Known rows, with every step that occurs:
rovi/rufa: [2.7,-11.9,15.1,-6.1,11.9,9.7,-39.8,-16.0,6.4,-15.1,-22.0,14.1,11.3,7.5,-0.5,14.1,-25.2,1.7,0.1,-25.7,-14.6,-2.3,-10.2,0.1,-4.5,4.2,-17.6,-9.1,12.6,15.3,-14.8,-17.9,-0.5]
luvegep/rufa/nolin/rovi/lalo/parop/segefaf: [0.5,19.5,23.2,-7.4,-27.9,-26.8,31.7,-8.9,-36.4,0.7,38.5,6.2,0.1,-11.6,5.1,-21.2,17.3,6.6,13.2,44.8,5.3,-5.3,15.0,-10.6,3.0,-14.7,24.9,-1.0,-10.8,-4.9,0.6,-2.3,-8.6]
lalo/parop/segefaf/luvegep/rufa: [-5.7,20.4,-27.9,-5.2,-6.6,12.5,29.2,34.1,2.8,-2.5,-18.5,-4.2,-23.2,-13.5,44.0,0.9,-25.6,-12.8,-11.5,9.9,8.1,-2.4,-1.1,11.3,-13.4,-8.2,-20.1,-14.3,-25.7,-9.2,-1.7,23.1,-8.4]
luvegep/rufa/nolin/rovi/lalo/parop: [32.4,10.7,26.2,-3.7,-16.0,-26.7,6.7,-6.0,-34.9,-9.4,21.2,6.4,11.5,-13.7,-2.9,-24.4,28.3,4.5,22.0,43.0,-11.2,0.8,23.2,-24.1,15.0,-8.0,18.8,17.9,9.3,-0.9,-16.2,-5.8,-13.1]
lalo/parop/segefaf/luvegep/rufa/nolin: [9.3,18.7,-11.4,-7.6,-26.7,8.9,10.6,16.1,5.1,7.7,-15.5,12.0,-11.4,-9.7,46.6,-1.8,-12.4,-24.0,-6.1,13.5,11.1,2.6,-3.1,-5.3,0.5,-17.9,-15.5,-22.7,-41.9,-6.6,-8.0,18.3,-24.1]
segefaf/parop: [-3.9,-30.0,3.5,-8.9,18.7,14.0,-2.2,16.6,-6.2,-12.5,-27.2,15.0,-10.6,-12.0,7.0,-3.3,13.1,10.3,2.9,-12.2,-18.1,-7.5,-17.8,1.6,2.5,14.2,-15.0,-14.8,16.4,17.8,-8.9,6.8,-0.4]
rovi/lalo: [-2.8,-13.8,-3.0,31.7,3.4,4.5,1.7,28.9,-0.6,-9.9,18.7,9.6,-14.5,-9.1,-13.1,-2.1,9.9,16.5,0.0,4.1,-27.5,-1.2,15.2,-14.9,-5.5,-19.4,6.5,22.2,25.5,2.9,16.0,-14.9,3.9]
rovi/rufa/nolin: [18.2,-11.8,29.1,-7.5,-5.6,5.2,-59.3,-31.7,9.8,-2.6,-21.2,29.5,24.3,7.9,2.2,11.3,-12.6,-9.1,5.6,-20.6,-11.0,0.0,-12.9,-16.1,12.9,-3.0,-13.2,-13.2,-4.5,17.2,-28.0,-22.1,-15.1]
nolin/rovi/lalo/parop/segefaf/luvegep: [2.3,7.4,-6.7,2.0,-12.7,-23.0,61.9,56.8,-36.8,-17.4,4.5,-1.7,-12.7,-21.5,1.5,-8.9,-9.2,2.4,-2.2,28.7,20.7,-7.4,26.4,-3.3,-26.5,-12.4,-3.9,16.0,6.0,1.0,61.1,15.5,-6.0]
lalo/rufa/parop/segefaf: [-36.6,-9.5,2.2,-14.8,-15.5,-4.2,-4.8,-11.1,-0.2,0.1,12.3,7.4,-10.1,14.5,-19.9,21.3,7.4,17.6,0.0,-28.6,22.1,9.6,-24.5,11.0,-12.8,14.2,-1.4,-34.0,-16.0,-5.2,5.2,9.3,21.3]
parop/segefaf/luvegep/rufa/nolin/rovi/lalo: [19.4,17.6,9.3,13.3,-0.1,1.7,13.4,-19.0,1.0,26.2,-1.3,-11.3,13.0,2.9,10.8,-23.4,2.8,-15.2,-15.5,26.2,-2.3,-8.3,3.6,-13.9,23.1,-19.9,20.3,22.8,-2.3,0.6,-12.7,-11.8,-20.3]
lalo/parop/segefaf/luvegep: [-9.4,5.9,-24.2,-0.3,-14.8,3.6,32.9,64.2,-6.5,-15.8,-14.7,13.4,-26.6,-21.1,32.0,10.6,-29.7,-11.5,-8.9,2.4,19.8,-1.0,2.7,5.8,-28.6,-12.4,-31.3,-21.1,-19.9,-3.8,47.1,27.7,-10.8]
rufa/lalo/parop: [-10.2,-8.2,-12.0,4.1,-4.6,-11.4,-8.6,33.0,-4.5,-37.4,18.2,5.6,-21.5,-32.3,-0.5,18.3,31.3,18.2,20.9,6.3,-6.6,12.1,14.8,-4.7,-27.1,13.8,-11.2,-15.3,16.4,-6.8,48.6,9.9,21.8]
segefaf/luvegep/rufa/nolin: [36.9,4.7,-2.8,10.6,9.5,28.7,-42.1,-5.9,29.2,16.1,-36.1,4.6,10.4,0.5,32.6,-5.9,-4.7,-31.5,-14.2,-2.3,-18.5,3.6,-9.9,-15.4,31.1,-14.4,-10.8,4.6,-12.9,1.0,-43.9,-6.7,-27.1]
rufa/nolin/rovi: [23.7,-3.3,42.2,-2.2,8.0,-17.5,-43.6,-10.7,-4.7,-13.6,-13.3,24.4,28.3,-3.1,-9.0,-8.0,10.5,-18.1,3.5,18.5,-5.3,-2.9,-11.3,-12.4,23.6,-5.6,-1.6,-8.0,3.1,3.0,14.6,-12.6,-18.1]
nolin/rovi: [8.5,-1.6,29.2,0.1,25.0,-11.7,-22.9,6.5,-7.2,-24.7,-15.6,8.1,15.5,-4.5,-11.5,-5.4,-1.3,-6.8,-2.0,15.6,-11.2,-6.1,-9.8,3.7,7.7,0.7,-5.6,-4.2,18.4,0.0,23.7,-6.8,-3.8]
lalo/parop/segefaf/luvegep/rufa/nolin/rovi: [20.9,24.0,11.2,-23.8,-14.5,-12.6,12.1,2.0,-11.5,2.7,-20.2,2.7,10.9,-11.6,32.1,-14.8,-9.0,-28.2,-3.3,31.2,20.7,-4.1,-5.4,0.5,8.5,-7.8,-6.9,-17.4,-30.7,-6.5,0.6,16.3,-25.4]
rovi/lalo/rufa/segefaf: [-0.3,-11.3,-19.2,31.6,-10.1,7.4,6.5,3.5,5.9,4.4,41.5,5.9,-3.1,37.8,-37.3,-6.0,-1.3,13.7,-0.2,-6.9,-2.0,2.4,17.1,-7.0,1.3,-12.8,19.1,25.3,-10.4,-8.7,-18.9,-10.7,11.2]
luvegep/rufa/segefaf/parop: [-15.4,-9.1,-9.9,-8.6,15.4,22.1,10.4,-27.2,11.8,27.9,0.7,-8.0,-5.1,7.4,12.5,-16.1,3.4,-4.0,2.7,-8.2,-12.9,-7.1,-11.7,26.0,20.3,14.8,8.5,-4.2,-3.7,-0.2,-53.3,5.3,-0.5]

Rows:
[8.7,-25.0,3.8,-6.3,4.4,-5.9,28.7,-14.0,-28.3,6.3,15.1,-3.6,14.8,34.5,-49.8,-28.9,21.2,22.3,9.4,-0.5,9.9,-10.9,9.9,0.9,11.5,19.8,23.4,22.8,9.7,9.7,-32.7,1.4,12.3] : nolin/rovi/lalo/rufa/segefaf/parop
[-4.2,-26.4,-10.5,-8.7,1.5,20.8,-0.8,-7.6,2.8,7.1,-6.7,11.6,1.0,33.2,-19.3,-9.1,1.8,7.7,3.3,-24.2,9.8,-4.7,-12.9,11.5,10.7,19.9,-3.2,-12.0,-17.7,3.7,-45.3,13.8,5.9] : lalo/rufa/segefaf/parop
[-15.7,12.3,-10.6,16.2,14.1,16.9,-9.8,-22.5,29.3,20.3,20.2,-7.1,-0.4,12.6,10.4,-4.3,-15.4,-16.9,-4.3,2.2,-16.1,0.5,-4.8,23.5,18.4,-9.2,10.1,2.3,-15.9,-19.1,-29.7,-10.3,-4.3] : luvegep/rufa/segefaf
[3.1,-1.9,-28.2,22.8,12.4,20.1,1.5,28.9,32.7,11.4,-5.0,2.1,-2.1,6.2,9.2,5.7,-32.0,-30.3,-14.8,-11.4,6.9,1.7,9.3,14.1,3.2,-14.8,-15.7,11.3,-13.9,-9.2,18.5,3.2,-17.3] : rufa/segefaf/luvegep
[-11.2,-0.5,22.6,-40.7,10.2,-17.1,0.3,-31.0,-4.0,10.0,-29.5,-13.7,24.1,-3.0,-9.1,21.8,-26.8,-6.3,-1.8,-27.6,31.2,-1.1,-14.8,21.5,-9.9,24.4,-9.3,-11.1,10.8,16.4,27.9,-1.1,3.2] : nolin/rovi/rufa/parop/segefaf/luvegep
[3.0,-7.3,28.8,-15.8,26.3,-12.1,-47.8,-45.9,4.2,-21.6,-8.8,-11.3,27.7,-2.3,-25.9,13.0,13.9,14.2,16.4,-9.6,-8.1,-0.8,-3.6,3.7,-7.1,33.2,3.2,1.7,37.7,10.8,17.0,-21.8,23.7] : nolin/rovi/rufa/lalo
[16.6,-2.5,40.5,-22.1,25.8,-10.5,-39.4,-28.6,-8.6,-20.3,-28.8,4.2,34.0,8.1,-14.5,2.7,-21.5,-1.3,3.4,-5.9,-4.8,-8.4,-10.1,4.8,2.0,13.6,-6.7,-4.2,24.1,17.4,-6.9,-17.7,-0.1] : nolin/rovi/rufa
[-31.0,-6.1,-13.3,-4.5,-2.8,0.4,12.9,19.4,11.5,12.7,-7.6,-2.7,-15.8,-18.5,9.6,25.0,-12.2,-7.6,-9.7,-24.6,16.8,7.1,-13.2,15.2,-15.3,1.7,-13.3,-14.6,-1.7,-0.8,46.7,12.5,1.5] : rufa/parop/segefaf/luvegep
[-49.0,9.2,4.4,-10.1,-1.7,1.9,3.6,-27.7,10.9,19.7,19.1,-11.9,-15.4,-13.8,11.9,15.5,5.2,6.9,1.3,-12.8,-1.0,6.8,-22.1,22.2,-0.6,8.1,10.5,-25.1,-1.3,-7.8,-5.0,0.0,14.1] : luvegep/rufa/parop/segefaf
[-13.1,1.8,-19.3,16.3,5.6,20.1,8.9,38.2,20.4,-1.4,-23.4,7.7,-15.5,-4.5,26.1,9.3,-31.2,-16.0,-27.2,-10.8,4.9,-5.1,-12.0,7.0,-8.8,-16.9,-20.3,-11.0,-14.2,-1.8,31.3,7.8,-9.5] : parop/segefaf/luvegep
[-44.4,-8.6,19.4,-29.9,-8.8,-8.2,-8.1,-35.2,-1.6,8.2,5.9,4.0,0.3,-5.5,-7.2,31.8,-16.4,14.5,7.9,-38.1,13.4,3.3,-22.4,19.1,-20.8,16.1,-4.4,-30.3,4.3,12.0,15.6,-7.9,15.1] : rovi/rufa/parop/segefaf
[9.9,-5.9,19.2,18.3,16.5,-16.8,2.2,15.3,-18.5,-16.3,14.7,0.8,7.9,-6.7,-27.9,-13.0,14.2,11.5,3.9,22.4,-19.0,-7.0,13.3,-11.6,2.0,-9.1,13.9,27.5,36.2,5.1,24.9,-15.2,2.5] : nolin/rovi/lalo
[28.0,7.7,31.5,12.8,5.5,-11.6,-22.2,-32.4,-8.4,8.4,15.8,-1.4,22.1,0.9,-10.5,-26.4,29.2,-1.0,6.7,30.9,-27.4,-3.5,7.4,-22.3,32.2,-14.0,26.9,27.6,17.7,2.8,-32.1,-25.2,-11.0] : luvegep/rufa/nolin/rovi/lalo
[-2.0,-4.8,-11.7,14.1,-2.4,10.4,-22.9,-4.7,17.5,-3.6,14.3,12.8,2.5,40.7,-21.8,1.2,-15.2,-5.9,-2.4,-12.9,7.7,3.5,-5.3,9.5,8.6,-3.2,-1.7,-8.4,-29.9,-15.0,-21.4,-1.5,4.5] : lalo/rufa/segefaf
[-23.6,-8.1,19.0,-10.6,-13.4,-30.6,20.1,-16.5,-28.9,0.8,34.3,-9.2,3.5,13.9,-52.4,2.7,24.4,32.0,9.3,-2.3,23.0,3.9,-3.1,-1.8,-8.3,13.0,24.2,2.7,15.2,1.9,17.9,-1.3,25.0] : nolin/rovi/lalo/rufa/parop/segefaf
[20.7,-9.3,-39.6,34.4,-4.4,18.3,11.5,23.3,19.0,11.9,12.7,-5.4,-2.9,38.1,-25.7,-3.6,-14.9,-2.4,-11.2,-14.5,6.7,4.2,22.0,-9.9,3.9,-16.0,4.1,38.9,-13.1,-6.1,-17.7,-3.5,-1.7] : rovi/lalo/rufa/segefaf/luvegep
[53.1,11.4,6.5,-1.8,-9.5,-17.0,12.0,14.2,-22.2,-0.5,-7.2,-4.8,13.9,-13.9,8.5,-21.5,15.6,-11.1,9.7,37.7,-6.1,0.4,29.0,-27.9,14.7,-11.6,6.1,32.7,5.7,4.0,-12.4,2.2,-24.4] : segefaf/luvegep/rufa/nolin/rovi/lalo/parop
[-2.4,-7.4,-1.3,-8.2,-8.0,-21.8,29.0,1.2,-17.9,8.2,4.1,-17.6,5.8,15.7,-39.4,2.3,10.8,17.4,-4.2,-9.6,29.2,2.6,3.7,-3.8,-8.9,11.6,12.0,18.6,9.4,3.8,20.8,7.1,15.7] : nolin/rovi/lalo/rufa/parop/segefaf/luvegep
[-34.7,-17.1,-4.6,4.7,-23.5,-9.3,21.4,-3.6,-14.5,5.9,42.0,1.1,-18.4,13.9,-36.7,14.8,19.7,36.6,6.2,-19.1,12.0,8.2,-0.5,-5.6,-17.3,1.6,17.3,-2.6,3.0,0.5,5.4,-0.1,28.5] : rovi/lalo/rufa/parop/segefaf
[5.6,13.6,-8.6,10.8,-5.5,25.4,-15.9,-12.1,30.3,25.7,-24.2,5.8,0.0,2.4,40.6,-5.1,-13.4,-30.9,-22.9,-2.3,-3.1,-4.0,-19.6,-2.5,21.7,-20.4,-6.3,-13.7,-34.2,-3.8,-25.5,-0.1,-23.3] : parop/segefaf/luvegep/rufa/nolin
[40.1,-6.6,37.4,-7.4,-0.6,-13.3,-56.8,-21.9,-5.9,-17.5,-21.0,27.1,34.2,29.6,-27.2,-12.4,12.3,-8.9,3.2,8.4,5.0,-0.7,-18.5,-20.3,27.8,2.5,-0.3,-12.5,-16.9,2.6,-28.7,-8.2,-9.7] : lalo/rufa/nolin/rovi
[14.9,8.6,-34.5,1.8,9.2,7.5,-5.5,21.0,16.7,-14.1,-12.4,-23.7,-16.4,-25.6,25.6,8.9,21.9,2.4,9.5,3.3,-10.2,11.1,16.5,-4.2,-12.3,14.2,-13.6,4.7,11.2,-8.9,4.9,16.2,10.7] : segefaf/luvegep/rufa/lalo/parop
[5.6,0.5,-12.2,-4.6,18.4,11.5,-15.0,-6.2,23.8,17.4,-25.6,-23.4,-1.3,-13.0,14.2,13.2,3.2,-8.4,-1.0,-20.6,-10.8,12.8,-9.3,8.1,10.9,11.1,-8.4,5.3,13.9,1.3,-17.8,4.5,-1.4] : segefaf/luvegep/rufa/parop
[-14.2,-19.7,20.5,-27.5,6.5,-8.4,-34.6,-32.1,2.2,-2.1,-6.4,4.0,12.5,-8.9,-16.0,32.2,-4.8,12.8,16.8,-40.0,-1.7,9.1,-12.9,6.4,-9.4,22.9,-10.3,-12.3,23.5,16.2,-0.2,-10.6,12.3] : rovi/rufa/parop
[-10.0,17.3,-22.4,13.7,12.6,30.1,4.2,6.0,28.5,14.3,-21.7,-10.5,-12.4,0.6,39.2,-1.3,-27.3,-19.9,-28.3,-4.4,-4.6,-5.4,-17.0,14.4,4.4,-12.9,-10.8,-6.7,-16.8,-7.4,-13.9,5.5,-9.2] : parop/segefaf/luvegep/rufa
[8.6,-16.3,20.7,-7.4,1.3,-31.2,-3.5,-13.2,-27.9,-11.5,20.6,-8.5,16.9,13.8,-62.5,1.6,38.1,31.3,19.2,-2.9,5.4,6.8,6.0,-13.5,2.5,19.9,20.7,20.3,31.8,5.8,3.2,-7.4,22.5] : nolin/rovi/lalo/rufa/parop
[51.0,9.8,13.8,15.3,12.3,0.1,-13.3,-12.9,3.3,18.2,-14.3,-10.7,23.3,-0.8,2.4,-26.3,14.9,-18.5,-5.2,22.7,-21.7,-3.5,11.1,-24.8,32.9,-13.1,15.9,41.0,13.8,6.9,-29.1,-15.9,-22.9] : segefaf/luvegep/rufa/nolin/rovi/lalo
[-31.1,3.2,-5.5,-4.6,-22.5,-5.9,26.9,45.8,-15.9,-24.6,13.4,24.1,-28.7,-18.8,21.2,9.3,-13.6,4.3,1.2,9.6,13.6,-2.9,-2.1,8.7,-30.6,-11.7,-15.7,-34.4,-19.3,-8.2,44.7,18.3,0.0] : lalo/parop/segefaf
[-1.9,-32.0,-20.6,7.6,-8.5,13.3,26.5,-1.3,-12.8,12.4,22.9,4.3,-8.1,31.4,-34.4,-15.5,16.3,27.3,5.8,-17.4,0.8,-4.2,10.0,-5.0,5.6,10.4,13.5,18.0,0.7,7.3,-43.4,3.5,13.2] : rovi/lalo/rufa/segefaf/parop
[-21.0,13.6,-33.5,17.8,14.6,25.6,-6.1,-10.1,39.9,14.5,-6.8,-28.1,-19.0,-8.0,28.2,7.7,9.2,-4.2,-16.2,-7.9,-8.4,3.8,-8.4,11.4,-3.8,7.0,2.2,-1.8,1.8,-11.5,5.8,1.1,15.4] : parop/segefaf/luvegep/rufa/lalo
[-3.6,16.1,-34.1,12.4,-16.8,9.8,57.6,40.8,-10.9,5.4,10.4,-11.8,-31.0,-15.4,29.3,-7.4,-10.4,5.0,-8.7,16.4,-3.0,-1.1,22.0,-2.7,-20.4,-19.1,-1.9,15.5,-7.9,-4.0,2.7,13.9,-3.7] : rovi/lalo/parop/segefaf/luvegep/rufa
[-38.7,14.1,-19.6,-2.9,-11.8,0.8,14.7,-2.1,1.7,-11.3,31.4,-11.6,-30.5,-23.0,23.1,9.1,25.0,18.2,11.7,13.4,0.0,4.4,0.7,10.4,-24.6,11.5,5.4,-26.4,-5.2,-18.3,19.5,11.7,27.8] : luvegep/rufa/lalo/parop/segefaf
[16.1,5.7,16.3,9.3,2.4,12.7,-48.1,-25.9,21.0,8.7,-9.8,14.2,8.3,0.6,18.3,-5.6,9.2,-15.1,-0.4,6.1,-27.7,0.7,-14.1,-12.3,30.7,-12.5,2.7,-9.1,-10.8,-3.3,-44.9,-13.0,-16.5] : luvegep/rufa/nolin
[7.2,26.3,-10.8,-1.1,-5.2,-12.4,58.7,24.3,-26.0,-3.5,4.3,-21.1,-10.0,-14.3,12.4,-19.2,-7.5,2.0,-3.6,35.5,9.8,-7.2,22.6,1.1,-12.5,-8.2,6.9,21.0,2.8,-4.2,14.7,12.2,-3.9] : nolin/rovi/lalo/parop/segefaf/luvegep/rufa
[-13.1,-5.4,4.6,-3.3,8.1,9.6,-22.8,-29.5,19.7,7.2,8.1,9.7,13.3,17.8,-5.3,12.3,-37.8,-9.8,2.1,-25.3,0.5,-1.0,-0.3,19.1,-1.7,0.8,-4.0,-3.8,-8.5,2.4,-11.0,-17.1,-1.7] : rovi/rufa/segefaf
[-2.9,7.9,-0.1,-33.4,-1.5,-18.8,11.6,-4.2,-12.6,-21.4,-17.5,-13.7,7.3,-15.3,1.3,17.3,-9.5,4.9,9.2,-3.8,31.7,-0.3,10.5,8.7,-34.5,28.7,-13.8,-13.1,8.4,6.7,49.1,10.9,16.2] : nolin/rovi/rufa/lalo/parop/segefaf/luvegep
[-31.4,-1.8,-14.6,14.1,-31.2,-14.0,54.1,52.1,-33.1,-18.1,41.8,17.5,-37.3,-20.1,5.3,3.9,0.5,22.1,6.0,18.4,4.3,-3.0,20.2,-5.7,-35.7,-22.0,3.2,-4.2,-1.7,-3.6,49.3,8.4,5.8] : rovi/lalo/parop/segefaf
[13.0,2.6,-28.1,18.8,30.6,25.4,-32.6,-4.6,43.7,3.3,-21.7,-30.2,-5.7,-10.0,18.4,5.6,20.9,-4.3,-7.5,-9.8,-24.4,9.0,2.0,-2.2,7.3,11.6,-3.9,15.0,18.6,-7.5,-8.8,-3.7,12.2] : segefaf/luvegep/rufa/lalo
